Each row comes from the steps of one walk. Every step used is in the known rows, and no mark comes twice. Write the walk behind each row, first mark first.
In the rows, 100 means zero.
Known rows
perot-vabe-bego-legore-zuza: | 104 |  54 |  95 |  92 |  88 |  86 |  92 | 125 | 107 | 110 | 125 | 102 | 105 | 117 |  96 | 104 | 123 |  92 |  95 |  98 | 109 | 137 |  93 |  98 |  96 | 107 |  97 |  81 | 102 |  92 |  79 | 104 | 119 | 111 |  83 |  92 |
legore-bego: |  99 |  90 |  97 |  98 | 106 | 130 | 100 |  97 | 108 | 107 | 100 |  97 |  94 | 102 |  98 |  96 |  97 | 112 |  96 |  99 | 103 | 127 |  94 | 104 | 108 | 109 |  94 |  81 | 113 | 101 |  88 |  98 |  99 | 114 |  88 |  84 |
perot-vode: | 102 | 115 | 112 | 124 | 100 |  88 |  92 |  99 |  99 |  96 |  81 | 100 |  96 |  75 | 105 | 106 |  98 |  91 | 106 | 112 |  90 | 100 | 104 |  98 |  82 |  96 |  99 | 103 |  98 |  97 | 114 | 105 | 116 |  88 | 106 |  95 |
bego-legore-perot-vabe-zuza-vode: |  89 |  85 |  97 |  99 |  91 |  79 | 109 | 119 |  65 |  89 |  68 | 102 |  83 |  80 | 101 |  97 | 114 |  94 |  87 |  93 |  95 | 134 | 104 |  90 |  70 | 108 | 109 | 113 |  98 |  98 |  95 |  77 | 136 | 117 |  86 | 111 |
vode-perot-vabe-zuza-legore: |  99 |  77 |  92 | 110 |  93 |  51 | 101 | 103 |  53 |  97 |  92 | 102 |  94 |  71 | 104 | 110 | 114 | 106 |  98 |  94 | 114 | 114 |  99 |  92 |  84 |  95 | 104 | 100 |  97 |  97 |  99 |  97 | 128 | 109 |  88 | 131 |
bego-legore-zuza-vode-perot: | 101 |  83 |  83 | 115 | 103 | 105 |  83 | 119 | 116 | 111 |  58 |  99 |  86 | 100 | 106 |  92 |  82 |  93 |  97 | 105 |  95 | 108 | 101 |  95 | 100 | 104 | 106 |  80 | 101 |  98 | 102 | 105 | 116 | 136 |  87 | 128 |
zuza-vabe-bego-legore-perot: | 107 |  77 |  97 |  88 |  89 |  66 | 110 | 134 |  86 |  89 | 101 | 105 |  99 | 108 |  99 |  97 | 100 | 113 |  92 |  75 | 106 | 145 |  89 |  89 |  80 | 110 |  94 |  84 |  94 |  99 |  94 |  87 | 112 | 112 |  63 | 110 |
vode-zuza-vabe: |  99 |  96 |  92 |  95 |  91 |  56 |  99 | 109 |  80 |  78 | 108 | 105 |  94 | 109 |  86 |  94 | 104 |  97 | 106 |  85 |  94 | 111 | 111 |  98 |  94 | 110 |  96 |  96 | 114 | 100 |  95 | 100 | 105 | 124 |  81 |  90 |
vode-perot-legore-bego: | 107 |  82 |  85 | 118 | 110 | 116 |  89 | 106 | 105 | 114 |  98 |  97 |  88 |  73 | 101 |  96 |  97 | 114 |  90 | 101 |  98 | 128 |  92 | 108 | 103 | 104 | 100 |  56 | 113 | 100 |  92 |  97 | 101 | 111 |  82 |  98 |
zuza-vode: |  96 | 117 |  94 | 110 | 103 | 120 | 106 |  95 | 124 | 109 |  58 | 101 |  92 |  87 | 101 |  84 |  92 |  92 |  96 | 101 |  92 |  95 | 102 | 106 |  87 | 103 | 104 | 108 | 100 | 101 |  99 |  87 | 112 | 109 |  94 | 104 |
vode-bego: |  89 |  80 |  86 | 107 |  89 |  93 |  86 |  94 | 127 |  97 | 100 | 100 | 109 | 109 | 102 |  99 | 107 | 109 | 100 | 107 |  98 |  98 |  99 | 101 | 102 |  99 |  98 |  87 | 106 | 105 | 104 | 111 |  94 | 102 |  94 |  93 |
perot-vabe-zuza: |  87 |  75 | 101 |  96 |  93 |  62 |  98 | 108 |  38 |  79 | 119 |  99 |  91 |  80 |  98 | 112 | 127 |  98 |  97 | 102 | 103 | 132 | 107 |  91 |  86 | 104 | 108 | 114 | 102 |  98 |  97 |  90 | 122 |  99 | 100 | 100 |
zuza-legore-perot: | 108 |  90 |  99 | 120 |  93 |  70 | 114 | 113 |  84 |  94 |  81 | 103 | 100 | 102 | 102 | 106 |  84 | 119 |  93 |  72 | 109 | 120 |  95 |  92 |  75 |  99 |  95 |  89 |  90 | 100 | 101 |  93 | 108 | 118 |  85 | 135 |
vode-perot-vabe-bego-legore-zuza: | 106 |  51 |  90 |  97 |  91 |  82 |  83 | 128 | 104 | 107 | 115 | 101 | 100 | 114 | 100 | 104 | 114 |  96 |  96 | 100 | 107 | 138 |  93 |  96 | 101 | 106 |  99 |  71 | 103 |  94 |  85 | 108 | 118 | 119 |  82 | 107 |
legore-perot: | 101 |  90 | 102 | 112 |  98 |  83 | 105 | 117 |  79 |  81 |  94 |  99 |  94 | 109 | 100 | 104 |  83 | 115 |  92 |  80 |  97 | 130 | 100 |  90 |  82 | 104 |  98 |  90 |  95 | 102 | 104 |  94 | 100 | 114 |  93 | 120 |
bego-legore-zuza: | 102 |  63 |  97 |  93 |  91 |  95 |  95 | 126 | 104 | 116 | 116 | 101 | 103 | 129 |  96 | 108 | 108 |  88 |  96 | 103 | 110 | 116 |  99 |  93 | 104 | 107 |  99 |  89 |  99 |  92 |  85 | 112 | 110 | 122 |  89 |  94 |
vode-perot-vabe: | 109 |  86 |  98 | 115 |  99 |  73 |  87 | 107 |  64 |  66 |  91 | 100 |  86 |  75 | 106 | 111 | 100 | 103 |  97 |  94 |  90 | 116 | 104 |  98 |  96 |  99 | 105 |  81 | 110 | 104 | 109 |  98 | 113 | 104 |  99 | 123 |
vabe-bego-legore: | 104 |  83 |  94 |  72 |  90 | 102 | 101 | 115 | 130 | 122 | 105 | 104 | 111 | 103 | 103 |  91 | 127 |  98 |  96 | 102 | 109 | 113 |  81 |  96 | 101 | 100 |  96 |  93 |  93 |  95 |  86 |  97 | 114 |  95 |  80 |  89 |
vabe-zuza: |  82 |  83 |  96 |  90 |  98 |  80 |  96 | 107 |  64 | 103 | 115 |  98 |  96 |  94 |  97 | 103 | 116 | 100 | 101 | 108 | 108 | 120 | 104 |  90 |  95 | 103 | 107 | 117 |  96 |  96 |  97 |  97 | 111 | 104 | 100 |  99 |
bego-legore-perot: | 106 |  79 | 104 |  95 |  89 |  81 | 109 | 130 |  83 |  90 |  91 | 102 |  97 | 114 | 102 | 107 |  99 | 110 |  88 |  81 | 101 | 126 |  94 |  84 |  86 | 103 |  98 |  89 |  90 |  99 |  99 |  95 | 110 | 117 |  83 | 114 |
vode-perot-legore-zuza-vabe: | 108 |  73 |  88 | 120 | 101 |  52 |  93 | 126 |  64 |  88 | 118 | 105 |  88 |  88 |  92 | 104 |  87 |  93 | 100 |  91 | 102 | 122 | 110 | 107 |  90 | 114 | 100 |  72 | 114 |  98 |  98 | 100 | 103 | 117 |  68 | 109 |
vode-bego-legore-zuza-vabe: | 100 |  64 |  91 |  93 |  86 |  60 |  98 | 126 |  84 |  91 | 119 | 107 | 100 | 122 |  91 | 105 | 103 |  92 | 102 |  94 | 109 | 117 | 105 |  99 |  97 | 117 |  94 |  86 | 113 |  98 |  92 | 107 | 106 | 123 |  61 |  89 |
bego-legore-perot-vabe-zuza: |  91 |  63 | 103 |  91 |  87 |  49 | 104 | 127 |  27 |  73 | 114 | 101 |  88 |  89 |  99 | 116 | 125 | 103 |  90 |  90 | 103 | 149 | 104 |  81 |  78 | 106 | 107 | 108 |  97 |  97 |  97 |  87 | 128 | 109 |  90 | 108 |

Write each row's walk
|  87 |  70 |  87 |  87 |  79 |  83 |  97 | 112 | 109 | 100 |  82 | 104 | 100 |  94 | 104 | 100 | 135 |  93 |  90 | 108 | 100 | 110 |  97 |  92 |  90 | 103 | 105 | 101 | 102 | 100 |  95 |  97 | 127 | 110 |  80 |  88 | -> perot-vabe-zuza-vode-bego-legore
|  99 | 107 |  85 | 118 | 108 | 109 |  85 | 103 | 115 | 101 |  48 |  98 |  84 |  81 | 108 |  87 |  77 | 101 | 100 | 103 |  88 |  97 | 101 | 100 |  97 |  99 | 107 |  87 | 102 | 103 | 111 |  97 | 109 | 122 |  94 | 132 | -> zuza-vode-perot
| 103 |  81 |  98 | 104 |  98 |  64 | 101 | 119 |  66 |  86 | 120 | 104 |  93 | 114 |  88 | 102 |  87 |  92 | 105 |  90 | 106 | 121 | 111 | 103 |  93 | 117 |  95 |  93 | 114 |  98 |  94 | 101 | 102 | 119 |  72 |  99 | -> legore-zuza-vabe
| 104 |  85 |  93 | 119 |  88 |  63 | 105 | 113 |  93 |  93 |  84 | 102 | 100 | 111 |  97 | 101 |  95 | 120 |  94 |  69 | 102 | 123 |  99 |  88 |  77 |  98 |  94 |  86 |  92 |  99 |  96 |  99 | 112 | 134 |  92 | 131 | -> vode-zuza-legore-perot
|  94 |  81 |  80 | 116 | 110 | 115 |  90 | 108 |  98 | 119 |  83 |  97 |  82 |  62 | 101 |  89 | 101 | 110 |  88 | 105 |  98 | 136 |  96 | 106 |  94 | 107 | 106 |  68 | 112 |  98 |  90 |  88 | 113 | 119 |  80 |  99 | -> vabe-zuza-vode-perot-legore-bego
| 107 |  85 |  95 |  70 |  89 |  81 | 107 | 120 | 109 | 109 | 110 | 108 | 106 |  99 |  98 |  91 | 122 |  96 |  98 |  95 | 111 | 117 |  86 |  98 |  96 | 107 |  94 |  94 | 100 |  96 |  87 |  92 | 114 |  97 |  62 |  85 | -> zuza-vabe-bego-legore
| 109 |  79 |  96 | 111 |  90 |  67 | 105 | 106 |  94 |  87 | 103 | 103 | 104 |  83 | 101 |  96 | 111 | 118 |  93 |  75 | 105 | 147 |  87 | 102 |  73 | 100 |  94 |  80 |  98 | 101 |  90 |  84 | 119 |  94 |  80 | 120 | -> zuza-legore-perot-vabe-bego
| 104 |  86 |  91 | 109 | 106 | 120 | 101 | 103 | 108 | 117 | 110 |  98 |  95 |  79 |  97 |  96 | 108 | 110 |  88 |  99 | 100 | 126 |  92 | 112 |  98 | 106 |  98 |  67 | 112 |  99 |  85 |  91 | 101 | 102 |  84 |  79 | -> perot-legore-bego
|  84 |  75 |  84 |  83 |  82 |  95 |  97 | 112 | 125 | 115 |  79 | 103 | 103 | 103 | 105 |  94 | 128 |  94 |  93 | 112 | 102 | 103 |  94 |  91 |  95 | 101 | 104 | 103 |  98 |  99 |  95 | 101 | 120 | 113 |  80 |  87 | -> vabe-zuza-vode-bego-legore
|  86 |  78 |  92 | 132 |  85 |  54 |  88 | 103 |  98 |  90 |  81 | 100 | 103 |  87 | 106 | 108 | 104 | 113 | 100 | 102 | 100 | 121 | 101 |  89 |  70 |  96 |  97 |  91 |  96 | 101 | 114 | 108 | 118 | 107 |  89 | 111 | -> vabe-zuza-legore-perot-vode-bego
| 109 |  77 |  98 |  75 |  86 |  88 | 103 | 115 | 108 | 103 | 108 | 105 | 106 |  93 | 103 |  98 | 136 |  98 |  93 |  97 | 105 | 122 |  85 |  98 |  95 | 100 |  98 |  90 |  99 |  96 |  87 |  93 | 122 |  90 |  80 |  88 | -> perot-vabe-bego-legore
| 100 |  78 |  90 | 104 |  92 | 103 | 100 | 115 | 126 | 115 |  79 | 103 |  96 |  99 |  98 |  88 | 111 |  85 |  91 |  98 |  98 | 126 |  97 | 104 |  83 | 109 | 101 |  92 | 103 |  95 |  82 |  90 | 128 | 118 |  82 |  99 | -> perot-vabe-bego-legore-zuza-vode
|  97 |  76 |  94 | 101 |  97 |  94 | 108 |  97 |  71 | 109 | 103 | 100 |  93 |  83 |  98 | 105 | 114 | 114 |  94 |  93 | 116 | 138 |  93 | 100 |  91 | 107 |  96 |  89 | 110 |  98 |  83 |  92 | 121 | 116 |  79 |  98 | -> perot-vabe-zuza-legore-bego
| 100 |  79 |  79 | 112 | 103 | 106 |  80 | 117 | 131 | 119 |  63 | 100 |  91 |  98 | 105 |  84 |  86 |  97 |  97 | 104 |  97 | 119 |  94 |  98 |  98 | 103 | 104 |  75 | 101 |  97 |  97 | 103 | 117 | 131 |  83 | 128 | -> vabe-bego-legore-zuza-vode-perot
| 106 |  74 |  98 |  89 |  92 |  61 | 105 | 130 |  70 |  93 | 119 | 107 |  96 | 117 |  90 | 107 |  99 |  87 | 102 |  92 | 110 | 118 | 105 |  98 |  96 | 118 |  95 |  93 | 110 |  95 |  89 | 101 | 109 | 121 |  64 |  94 | -> bego-legore-zuza-vabe
| 104 |  80 |  89 |  69 |  84 |  73 | 100 | 120 | 117 | 108 | 110 | 107 | 107 | 109 |  94 |  87 | 129 |  97 | 100 |  92 | 106 | 120 |  89 |  95 |  98 | 106 |  94 |  90 | 102 |  95 |  83 |  98 | 118 | 110 |  67 |  82 | -> vode-zuza-vabe-bego-legore
|  91 |  93 |  94 | 124 |  89 |  82 |  81 |  93 | 128 |  94 |  84 |  99 | 106 |  88 | 106 | 104 | 107 | 102 | 105 | 115 |  91 |  97 | 102 | 100 |  88 |  95 |  97 |  90 | 105 | 102 | 114 | 114 | 106 |  93 |  99 |  89 | -> perot-vode-bego
|  93 |  94 |  92 | 119 | 101 | 116 |  98 | 106 | 122 | 115 |  72 | 100 |  93 | 105 |  97 |  88 |  86 |  88 |  97 | 100 |  95 | 111 | 107 | 105 |  88 | 109 | 103 |  99 | 103 |  97 |  91 |  95 | 112 | 126 |  95 | 107 | -> legore-zuza-vode
| 101 |  92 |  93 | 107 |  92 |  53 |  92 | 113 | 102 |  86 | 103 | 104 |  99 |  92 |  91 |  85 | 104 | 109 | 106 |  82 |  93 | 146 |  98 |  99 |  73 | 108 |  91 |  85 | 106 |  99 |  96 |  93 | 115 | 112 |  75 |  97 | -> legore-perot-vode-zuza-vabe-bego
| 111 |  76 | 109 | 102 |  86 |  62 | 109 | 126 |  54 |  62 |  98 | 104 |  91 |  94 | 102 | 116 | 113 | 105 |  86 |  77 |  95 | 136 | 100 |  89 |  78 | 104 | 101 |  87 | 101 | 101 | 100 |  87 | 120 | 105 |  87 | 111 | -> bego-legore-perot-vabe
|  88 |  69 | 103 | 103 |  92 |  50 | 101 | 119 |  23 |  67 | 114 |  99 |  86 |  86 |  98 | 115 | 116 | 107 |  93 |  88 | 100 | 152 | 108 |  85 |  76 | 106 | 107 | 107 | 100 |  99 |  99 |  86 | 121 | 108 |  96 | 114 | -> legore-perot-vabe-zuza
| 106 |  99 |  82 | 129 | 107 |  93 |  90 | 108 | 112 | 112 |  69 | 101 |  89 |  54 | 106 |  90 |  96 |  98 |  89 | 103 |  88 |  97 | 100 | 109 |  86 |  96 | 111 |  73 | 101 |  99 | 104 |  89 | 110 | 102 |  91 | 121 | -> zuza-vode-perot-legore
| 106 |  97 |  94 | 121 | 101 |  84 |  90 | 103 |  80 |  71 |  63 | 101 |  81 |  68 | 107 | 101 |  94 |  99 |  94 |  94 |  85 | 113 | 106 | 101 |  87 | 100 | 107 |  86 | 111 | 104 | 108 |  90 | 121 | 110 |  96 | 126 | -> zuza-vode-perot-vabe
|  85 |  93 |  80 | 114 |  91 | 108 |  91 |  90 | 148 | 104 |  67 | 100 | 103 |  98 | 104 |  86 | 101 | 103 |  96 | 106 |  92 |  94 | 100 | 105 |  93 | 101 | 101 |  93 | 106 | 106 | 103 | 101 | 103 | 109 |  91 |  97 | -> zuza-vode-bego
|  94 |  80 |  91 |  99 | 100 | 106 | 107 |  97 |  91 | 122 | 100 |  99 |  96 |  91 |  98 |  98 | 107 | 115 |  96 |  97 | 120 | 129 |  91 |  99 |  97 | 106 |  95 |  92 | 105 |  97 |  83 |  97 | 115 | 119 |  79 |  97 | -> vabe-zuza-legore-bego
|  77 |  78 |  81 | 111 |  87 |  85 |  90 |  95 | 107 |  90 |  79 | 100 |  96 |  86 | 102 |  93 | 118 | 101 |  95 | 108 |  93 | 116 | 106 | 100 |  83 | 103 | 106 | 102 | 108 | 104 | 101 |  94 | 118 | 109 |  90 |  97 | -> perot-vabe-zuza-vode-bego
|  89 |  72 |  95 | 102 |  97 |  56 |  86 | 112 |  33 |  75 | 107 |  98 |  84 |  75 | 102 | 112 | 116 | 102 |  99 | 104 | 100 | 134 | 108 |  89 |  91 | 102 | 111 | 100 | 104 |  99 | 104 |  95 | 121 | 108 | 100 | 119 | -> vode-perot-vabe-zuza
| 109 |  89 |  85 | 124 | 106 |  82 |  87 | 111 |  97 | 107 |  96 | 100 |  94 |  63 | 105 | 100 | 101 | 102 |  92 | 103 |  93 | 101 |  98 | 106 |  94 |  94 | 108 |  67 | 100 |  99 | 106 |  98 | 102 |  98 |  94 | 117 | -> vode-perot-legore
|  86 |  91 |  96 | 111 |  96 |  80 | 107 | 111 |  62 |  83 |  70 | 100 |  80 |  75 | 100 |  95 | 104 |  98 |  90 |  90 |  93 | 137 | 108 |  93 |  68 | 109 | 109 | 114 | 101 | 100 |  99 |  75 | 130 | 116 |  92 | 117 | -> legore-perot-vabe-zuza-vode
| 104 |  73 |  93 |  89 |  84 |  60 | 104 | 134 |  94 |  88 | 103 | 105 | 100 | 117 |  95 |  93 | 109 | 113 |  93 |  73 | 100 | 147 |  92 |  86 |  81 | 108 |  94 |  81 |  96 |  98 |  90 |  92 | 115 | 125 |  69 | 106 | -> vode-zuza-vabe-bego-legore-perot
|  98 |  68 |  94 | 100 |  83 |  77 | 100 | 127 | 103 |  87 |  92 | 102 | 103 | 122 | 104 | 107 | 103 | 116 |  88 |  86 | 100 | 126 |  92 |  85 |  87 | 103 |  97 |  81 |  94 | 102 | 102 | 101 | 105 | 119 |  80 | 109 | -> vode-bego-legore-perot
|  77 |  73 |  82 | 116 |  85 |  75 |  92 | 104 |  97 |  81 |  75 | 100 |  93 |  91 | 102 |  95 | 109 | 109 |  92 |  96 |  92 | 132 | 105 |  95 |  75 | 105 | 105 |  97 | 106 | 105 | 104 |  91 | 118 | 117 |  87 | 108 | -> legore-perot-vabe-zuza-vode-bego
|  91 |  87 |  96 | 133 |  88 |  71 |  84 | 104 | 115 |  82 |  79 |  99 | 102 |  94 | 106 | 107 |  96 | 111 | 100 | 102 |  88 | 117 | 102 |  94 |  78 |  98 |  97 |  83 | 101 | 104 | 117 | 110 | 107 | 103 |  95 | 101 | -> legore-perot-vode-bego
|  97 |  90 |  80 | 125 | 105 |  84 |  89 | 111 |  93 | 114 |  78 | 100 |  87 |  51 | 104 |  92 | 105 |  97 |  90 | 107 |  92 | 107 | 102 | 104 |  84 |  97 | 114 |  81 |  99 |  97 | 103 |  88 | 116 | 107 |  91 | 121 | -> vabe-zuza-vode-perot-legore
|  95 |  58 |  94 | 109 |  84 |  84 |  82 | 121 | 121 | 111 | 106 | 101 | 107 | 122 | 100 | 111 | 114 |  89 | 100 | 113 | 103 | 114 | 100 |  94 |  97 | 104 |  97 |  82 | 102 |  94 |  95 | 121 | 115 | 118 |  88 |  87 | -> perot-vode-bego-legore-zuza
| 106 |  96 | 110 | 115 |  92 |  75 |  98 | 123 | 101 |  94 |  79 | 101 |  99 |  84 | 106 | 103 | 103 | 103 |  97 |  95 |  94 | 132 |  93 |  89 |  69 |  99 |  95 |  90 |  89 |  96 | 108 |  97 | 124 |  96 |  89 | 104 | -> vabe-bego-legore-perot-vode
| 107 |  82 |  89 | 106 |  98 |  82 |  85 | 103 | 102 |  86 | 102 | 100 |  98 |  77 | 104 |  93 | 110 | 110 |  99 |  94 |  96 | 135 |  91 | 104 |  93 |  98 | 100 |  76 | 106 | 102 |  98 |  93 | 113 |  91 |  90 | 117 | -> vode-perot-vabe-bego
| 104 |  86 |  96 |  98 |  94 |  84 |  96 |  98 | 103 |  91 | 114 | 102 | 104 |  81 | 100 |  93 | 121 | 106 |  98 |  92 | 100 | 133 |  91 | 107 |  89 | 101 |  97 |  88 | 105 | 100 |  89 |  87 | 114 |  83 |  91 |  97 | -> perot-vabe-bego
|  95 |  97 | 101 | 126 |  90 |  66 |  84 | 111 | 101 |  82 |  84 |  98 |  95 | 102 |  96 | 102 | 104 | 103 | 102 |  90 |  80 | 124 | 109 |  86 |  76 |  96 |  98 |  91 | 100 |  97 | 105 | 108 | 119 | 126 | 111 | 101 | -> legore-perot-vode-zuza
